Each row was made from one small tree. The marks that hang from a mark follow it in brackets, in the order of their numbers. Every link used is in the known rows. Write each row's tree.
Known rows:
Q_378{Q_306 Q_592 Q_870}: [2.24 0.49 -2.17 0.83 2.76 -0.95 -0.45 2.58 1.54 -3.01 2.86 0.49 0.19 -2.05 -0.70 2.08 -3.05 0.88 1.97]
Q_870{Q_231}: [-0.22 -0.35 1.27 1.71 1.55 1.08 -1.71 1.64 -0.76 1.97 -1.00 -0.51 -0.90 0.55 2.02 0.63 -1.19 1.32 1.04]
Q_231{Q_71{Q_378} Q_592}: [0.15 2.24 0.37 -0.46 2.28 0.85 0.29 3.44 -1.85 0.66 -1.05 0.83 -0.14 -0.84 0.09 2.31 -2.65 0.55 4.49]
Q_231{Q_592{Q_378{Q_306}}}: [1.64 2.18 0.30 -0.23 0.10 0.09 -0.29 3.81 -0.71 -1.36 -1.11 0.63 -1.07 -0.43 0.16 2.62 -1.66 1.52 2.29]
Q_71{Q_231{Q_592} Q_378{Q_306}}: [0.93 -0.51 0.99 0.98 3.50 0.01 0.39 4.36 -2.04 1.61 0.11 0.07 -1.36 0.17 0.18 4.01 -2.13 0.39 4.45]
Q_231{Q_71 Q_306}: [-1.08 1.04 -0.61 0.64 1.86 1.20 1.51 1.55 -2.48 -0.11 -0.60 -0.41 1.11 -0.15 -2.20 1.79 -3.37 0.92 0.63]
Q_378{Q_71 Q_592 Q_870}: [0.19 1.14 -1.19 0.43 3.10 -0.84 -1.59 1.09 0.93 -1.45 1.92 0.43 1.57 -1.13 1.69 1.54 -4.12 0.45 3.72]
Q_378{Q_71{Q_231{Q_306 Q_870}} Q_592}: [-1.32 0.57 -0.31 0.31 3.42 -1.25 -1.65 1.97 -1.60 -0.37 0.94 -0.30 1.16 -0.20 1.46 2.88 -4.39 -0.56 3.82]
Q_378{Q_71 Q_870}: [-0.05 0.67 -1.08 0.78 3.53 0.58 -0.29 -0.30 -0.09 -0.21 1.25 0.12 1.67 0.12 1.00 0.71 -3.46 1.34 2.70]
Q_592{Q_378{Q_71}}: [-0.28 1.79 1.03 0.76 0.56 1.00 0.16 1.93 -1.66 -0.55 -2.22 -0.41 0.16 1.94 0.68 2.24 -2.62 1.45 1.93]
Q_231{Q_306 Q_592{Q_378{Q_71}} Q_870}: [-0.01 2.80 -0.62 -0.45 3.01 0.32 -0.45 2.75 -4.33 -2.37 -0.28 0.71 0.69 -0.58 -1.25 4.06 -3.10 -0.28 2.83]
Q_870{Q_231{Q_71 Q_592{Q_378{Q_306}}}}: [-0.42 1.42 1.03 1.11 2.24 0.36 -1.40 3.81 -1.67 0.51 -1.57 -0.13 -1.01 0.30 1.48 2.59 -2.32 1.06 2.71]
Q_71{Q_231 Q_378{Q_592 Q_870}}: [1.01 -0.75 1.26 1.69 4.14 -0.08 -0.71 3.48 -1.58 1.55 0.16 -0.17 0.04 0.27 0.87 3.76 -2.48 0.15 4.80]
Q_715{Q_231}: [1.15 -0.37 1.33 0.71 2.59 1.88 0.10 2.43 0.31 1.34 0.18 0.29 -0.14 2.30 0.73 -0.08 -2.36 1.68 0.06]
Q_870{Q_231{Q_71 Q_306}}: [-1.51 0.05 0.64 1.86 2.63 1.21 -0.58 2.04 -2.31 1.44 -0.92 -0.71 -0.04 0.30 0.22 1.78 -2.67 0.83 0.81]
Q_71{Q_231{Q_306 Q_870} Q_378}: [-0.22 -0.83 1.04 1.58 5.06 1.10 0.55 2.64 -4.83 1.79 -0.35 -0.47 0.18 1.12 -1.18 4.18 -2.40 -0.54 3.54]
Q_378{Q_306{Q_231}}: [0.92 -0.62 -0.35 2.18 2.30 0.69 0.15 2.47 0.38 -0.05 1.09 -0.02 -1.09 -0.23 -0.15 1.01 -2.53 1.81 1.05]
Q_592{Q_378{Q_870}}: [1.52 1.49 0.79 1.20 1.05 1.23 0.15 2.11 -1.31 -1.13 -1.83 -0.17 0.32 1.29 -0.17 2.31 -1.71 1.95 1.46]
Q_592{Q_378}: [0.92 1.56 1.40 0.87 -0.33 1.31 0.21 2.42 -1.58 -0.54 -2.72 -0.37 -0.39 1.63 0.05 2.05 -1.38 1.86 1.05]
Q_306{Q_231}: [0.42 -0.60 1.32 2.59 1.81 1.24 -1.25 2.02 0.01 1.81 -0.55 -0.06 -0.63 0.31 1.82 0.21 -2.10 2.08 1.91]
Q_592{Q_378{Q_71 Q_306{Q_231} Q_870}}: [0.40 0.95 -0.11 2.30 3.32 0.69 0.18 2.63 -0.98 -1.62 -0.02 -0.18 0.16 1.31 0.19 3.05 -3.71 1.67 2.52]

Which tree is each row?
[-0.09 1.78 -1.15 0.33 5.45 0.98 0.52 2.34 -3.27 -1.31 0.49 0.37 0.54 -0.36 -1.51 2.78 -3.43 -0.83 4.17] -> Q_231{Q_71{Q_378{Q_306 Q_592}} Q_870}
[0.37 2.70 -1.07 -0.66 5.31 0.76 0.24 3.10 -3.54 -1.19 0.41 1.09 0.13 -1.07 -1.14 3.15 -3.06 -0.58 5.30] -> Q_231{Q_71{Q_378{Q_306}} Q_592 Q_870}
[0.66 2.50 0.80 -0.51 0.22 0.15 -0.79 3.07 -0.99 -0.61 -1.55 0.59 -0.38 0.03 1.39 2.33 -2.15 1.32 3.09] -> Q_231{Q_592{Q_378{Q_71}}}
[1.01 0.32 -1.71 1.65 4.27 -0.95 -1.29 3.25 0.75 -2.15 2.45 0.16 -0.03 -1.67 0.17 2.59 -3.63 0.57 2.53] -> Q_378{Q_306 Q_592 Q_870{Q_231{Q_71}}}
[0.82 0.39 0.91 -0.15 3.04 -0.46 -1.67 2.24 -2.18 1.10 -0.60 0.00 0.07 0.33 1.60 2.13 -1.78 0.61 3.91] -> Q_71{Q_231{Q_592 Q_870}}
[0.62 0.36 -0.58 1.53 2.79 0.28 -0.04 3.29 0.09 -0.32 0.98 0.34 -0.97 -0.79 0.04 1.52 -3.11 1.62 2.29] -> Q_378{Q_306{Q_231{Q_71 Q_592}}}
[-0.59 0.25 -1.11 1.73 3.20 -1.03 -1.23 3.13 1.23 -1.34 2.54 0.20 -0.42 -1.05 1.50 2.08 -4.86 0.48 3.28] -> Q_378{Q_71 Q_306{Q_231} Q_592}
[0.41 -0.69 1.86 1.38 2.77 0.02 -0.58 3.83 -1.85 2.10 -0.78 -0.37 -0.68 0.63 1.12 3.53 -2.21 0.04 4.37] -> Q_71{Q_231 Q_378{Q_592}}
[-0.59 1.02 0.97 0.81 2.20 0.46 -1.91 2.83 -1.13 1.57 -1.17 -0.01 -0.71 -0.28 2.22 1.45 -2.04 1.05 2.82] -> Q_870{Q_231{Q_71 Q_592}}
[1.18 2.01 -0.03 0.19 0.82 0.31 0.14 3.56 -2.20 -1.71 -0.67 0.56 0.21 -0.99 -1.39 3.66 -2.32 1.18 1.51] -> Q_231{Q_306 Q_592{Q_378{Q_870}}}
[1.63 -0.03 -1.35 1.55 3.93 0.03 -0.79 2.42 0.29 -1.04 2.13 0.39 -0.58 -1.19 0.17 1.96 -2.33 1.41 1.81] -> Q_378{Q_306 Q_870{Q_231{Q_592}}}
[0.08 1.17 0.58 1.43 4.28 0.75 -1.88 2.65 -1.65 0.68 -0.31 0.65 0.03 -0.54 1.68 1.22 -3.07 1.03 4.39] -> Q_306{Q_231{Q_71 Q_592 Q_870}}
[0.24 1.05 0.45 0.09 6.10 1.85 0.65 3.98 -3.04 0.11 0.90 1.02 0.57 1.19 -1.30 2.67 -3.92 -0.19 2.43] -> Q_715{Q_231{Q_71{Q_378} Q_306 Q_592 Q_870}}
[-1.08 -0.03 -0.74 1.84 4.56 0.67 -0.98 0.34 -1.11 0.34 1.42 -0.24 1.35 0.08 1.11 1.69 -3.77 0.81 2.27] -> Q_378{Q_71 Q_870{Q_231{Q_306}}}
[0.76 3.10 0.28 -0.38 1.76 0.25 -0.18 3.51 -1.61 -1.08 -1.72 0.55 0.46 -0.20 0.27 2.71 -2.85 1.44 3.79] -> Q_231{Q_71 Q_592{Q_378{Q_870}}}
[1.28 0.38 1.16 0.58 1.98 -0.67 -0.83 3.59 -1.25 0.47 -0.99 -0.25 -0.38 0.69 1.15 3.20 -2.05 1.52 3.20] -> Q_71{Q_231{Q_592{Q_378{Q_306 Q_870}}}}
[0.88 0.54 0.75 1.55 3.42 0.72 -2.32 2.56 -1.05 0.77 0.04 0.80 -0.51 -0.65 2.03 1.01 -2.13 1.18 3.63] -> Q_306{Q_231{Q_592 Q_870}}
[0.67 -0.97 0.90 1.58 3.42 -0.38 0.10 4.32 -1.51 1.05 0.43 -0.36 -1.13 0.24 0.08 4.08 -2.64 -0.08 4.06] -> Q_71{Q_231 Q_378{Q_306 Q_592}}
[-0.06 -0.56 0.47 0.94 3.51 0.20 -0.39 1.51 -3.33 0.91 -0.36 -0.77 0.68 0.89 -0.43 2.56 -2.31 0.42 1.88] -> Q_71{Q_231{Q_306 Q_870}}
[-0.51 2.54 -1.07 -0.45 5.19 1.05 0.68 3.07 -5.13 -1.12 0.25 0.92 0.87 -1.39 -2.46 4.07 -3.54 -0.98 4.24] -> Q_231{Q_71{Q_378} Q_306 Q_592 Q_870}
[0.39 -1.30 1.03 2.17 4.61 0.96 0.84 2.75 -3.31 1.89 0.12 -0.48 0.42 0.77 -1.11 4.15 -2.59 0.38 3.26] -> Q_71{Q_231{Q_306} Q_378{Q_870}}
[1.12 1.43 1.20 -0.23 4.35 1.24 -0.81 3.49 -1.46 -0.31 0.12 0.96 0.04 2.16 1.06 1.68 -3.03 0.68 2.34] -> Q_715{Q_231{Q_592{Q_378{Q_71}} Q_870}}
[1.70 2.71 -0.43 -0.64 2.55 0.17 -0.84 3.19 -2.56 -2.46 -0.47 0.90 -0.47 -0.43 -0.32 3.01 -1.82 0.45 3.28] -> Q_231{Q_592{Q_378{Q_306}} Q_870}
[0.77 0.96 1.17 -0.29 3.31 1.25 -0.09 3.63 -0.05 0.97 0.03 0.79 0.07 1.51 0.85 0.63 -3.27 1.41 1.84] -> Q_715{Q_231{Q_71 Q_592}}
[0.94 2.98 -0.37 -0.31 2.23 0.04 0.31 3.88 -1.36 -1.89 -0.91 0.58 0.16 -0.46 -0.45 3.06 -3.15 1.37 3.55] -> Q_231{Q_71 Q_592{Q_378{Q_306 Q_870}}}
[0.32 1.20 0.18 -0.26 5.28 1.38 0.14 3.44 -2.29 -0.23 0.94 0.88 0.81 1.07 -0.94 1.83 -3.89 0.28 1.61] -> Q_715{Q_231{Q_71 Q_306 Q_592 Q_870}}
[1.25 -0.13 -0.27 1.84 4.42 1.28 0.36 3.02 -1.35 0.27 1.23 0.49 -0.93 -0.59 -0.58 3.08 -2.05 0.52 3.16] -> Q_71{Q_378{Q_306 Q_870{Q_231{Q_592}}}}
